What can hang from each mark
ramu: pevik ripal
farava: vesek
bote: laka
vesek: farava goto
ripal: ramu
pevik: goto ramu zozab
goto: vesek
laka: ramu
zozab: pevik

Known rows, with every way that one mark hangs from another
(ripal (ramu pevik)): [ 18 -36  16  -3  52   9  -1 -32 -23   2 -14  15  24   6  11  -4 -18 -17
  15 -16]
(ripal (ramu (pevik (goto vesek) zozab))): [  8 -21  18  17  39   7  -2   6 -23  18 -18  34  18  12  -1  -5 -18 -12
  -6  -9]
(laka (ramu (pevik zozab) ripal)): [  9 -23  10  15  31  14   3 -44 -47 -45  -9 -31  30   0  21 -16 -15  -3
   1 -25]
(laka (ramu ripal)): [ 12 -28   1   0  38  22  15 -76 -37 -43  20 -67  32  -2  31 -23 -22  -6
  -2 -22]
(laka (ramu pevik ripal)): [  8 -29  10   4  43  20   2 -68 -39 -50  -5 -36  35  -4  26 -17 -15  -6
  15 -24]
(bote (laka (ramu (pevik goto zozab) ripal))): [ 18  10   0  19  26 -20  16 -56 -25 -23   6   3  33   5 -13   8  -7  10
   0 -23]
(ripal (ramu (pevik goto))): [ 19 -30  12   5  49  14  -3 -30 -18  10 -19  24  18   8   3  -3 -17 -15
  24 -12]
(zozab (pevik (goto vesek) ramu)): [-43   3  27  28  43  -2  15   3  24 -45  37  13  20  21  -2   5 -14 -16
  -1  15]
(pevik zozab): [ 11 -17  20  16 -10  -4  24  29 -24 -19  -2 -23   8  10   2  -9 -12   0
 -50  -5]
(zozab (pevik ramu)): [-27 -11  22  15  46  -6  17 -18  11 -59  37  -9  22  17   9   7 -12 -15
   8   4]
(farava vesek): [-15 -33  36  -5  -5   4  11 -26  10  -9  23 -63  39  18  12 -21 -14 -15
 -37  -9]
(ramu (pevik (goto vesek) zozab) ripal): [-16 -11  31  37  -4  -2   3   8 -12  -1 -45   4  20  -3 -27  -5   6   6
 -33  -3]
(pevik (goto (vesek farava)) ramu zozab): [-22  20   5  54   0 -24  -2  34   0 -23  31  12  10  29 -14  13 -26  -1
 -31  22]
(farava (vesek goto)): [-12 -20  32  -3   0   6  13 -30  12  14  20 -55  38  25  -1 -23  -8 -11
 -26 -14]
(ripal (ramu (pevik goto zozab))): [ 22 -23  11  15  37   8  -2  -7 -27  15 -24  28  13  11  -2  -2 -16 -11
  10 -13]
(pevik (goto vesek) (ramu ripal) zozab): [-25  11   0  53   5 -22  14   5  -2   6  -3  -2  16  17 -22   4 -19   0
 -35  15]
(laka (ramu (pevik (goto vesek) zozab) ripal)): [ -2 -13  13  24  29  18   1 -29 -39 -35  -9 -16  29   3  13 -17 -16  -2
  -6 -17]

Rows
[-29 -13  18  19  42  -7  18 -37  10 -49  33 -26  26  12   4   5  -7 -12
   5   0] => (zozab (pevik (ramu ripal)))
[-27  -3  12  30  39   0  16 -35  16 -40  26 -13  17  14  -8   7  -6  -9
  17   5] => (zozab (pevik goto (ramu ripal)))
[  2 -14  19  35  -6   1   4 -11 -18  -5 -52  -5  13  -4 -27  -2  10   8
 -11 -10] => (ramu (pevik goto zozab) ripal)
[-12  -8  38  28   2   1   2  48  -9 -18 -35  38  11   9 -15  -2  -4  -2
 -28   4] => (ramu (pevik (goto vesek) zozab))
[  0 -24  26  25  -2  -6   6 -13 -24 -15 -45 -18  22  -6 -15  -4   8   6
 -23 -15] => (ramu (pevik zozab) ripal)
[ -1  -6 -14  28  26  -9  12 -67   7 -10  -4 -23  16   7 -13   8 -15  -5
  22   8] => (pevik goto (ramu ripal))
[ 15 -13  11  16  32  22   0 -16 -41 -50  -7   2  18   9  21 -12 -20  -6
  13 -17] => (laka (ramu (pevik goto zozab)))
[-24  -1  16  26  42   1  15 -15  18 -48  30   4  13  20  -2   9 -11 -13
  19   8] => (zozab (pevik goto ramu))
[  7 -11  28  26  -1   4   2  29 -15 -22 -42  30   5   7 -15   2  -1   1
  -7  -2] => (ramu (pevik goto zozab))
[  6 -23  18  12  43  10 -13 -16 -14   2   5  21  23  12   3   0 -19 -13
   9  -6] => (ripal (ramu (pevik (goto (vesek farava)))))
[  8 -17  18  22  32   5 -13   8 -23   7   0  27  18  15  -1   1 -19  -9
  -5  -7] => (ripal (ramu (pevik (goto (vesek farava)) zozab)))
[-12  -4  37  34  -5  -2  -9  48 -10 -30 -16  31  11  12 -15   3  -4   1
 -27   5] => (ramu (pevik (goto (vesek farava)) zozab))
[-18 -20  31  22  13   6   2 -25   0  -8 -39  -3  26  -8 -20  -6   5   0
 -13  -2] => (ramu (pevik (goto vesek)) ripal)
[ 20 -30  15   8  40   3   0  -9 -31   8 -18  20  20  10   6  -4 -17 -12
   2 -17] => (ripal (ramu (pevik zozab)))
[  0 -23  20  21  11   8   2 -43  -6 -12 -46 -12  19  -9 -21  -3   8   3
   7  -8] => (ramu (pevik goto) ripal)
[-25  18  -2  60  -5 -26  -2   7  -3 -10  24 -13  16  21 -22  11 -19   5
 -35  17] => (pevik (goto (vesek farava)) (ramu ripal) zozab)
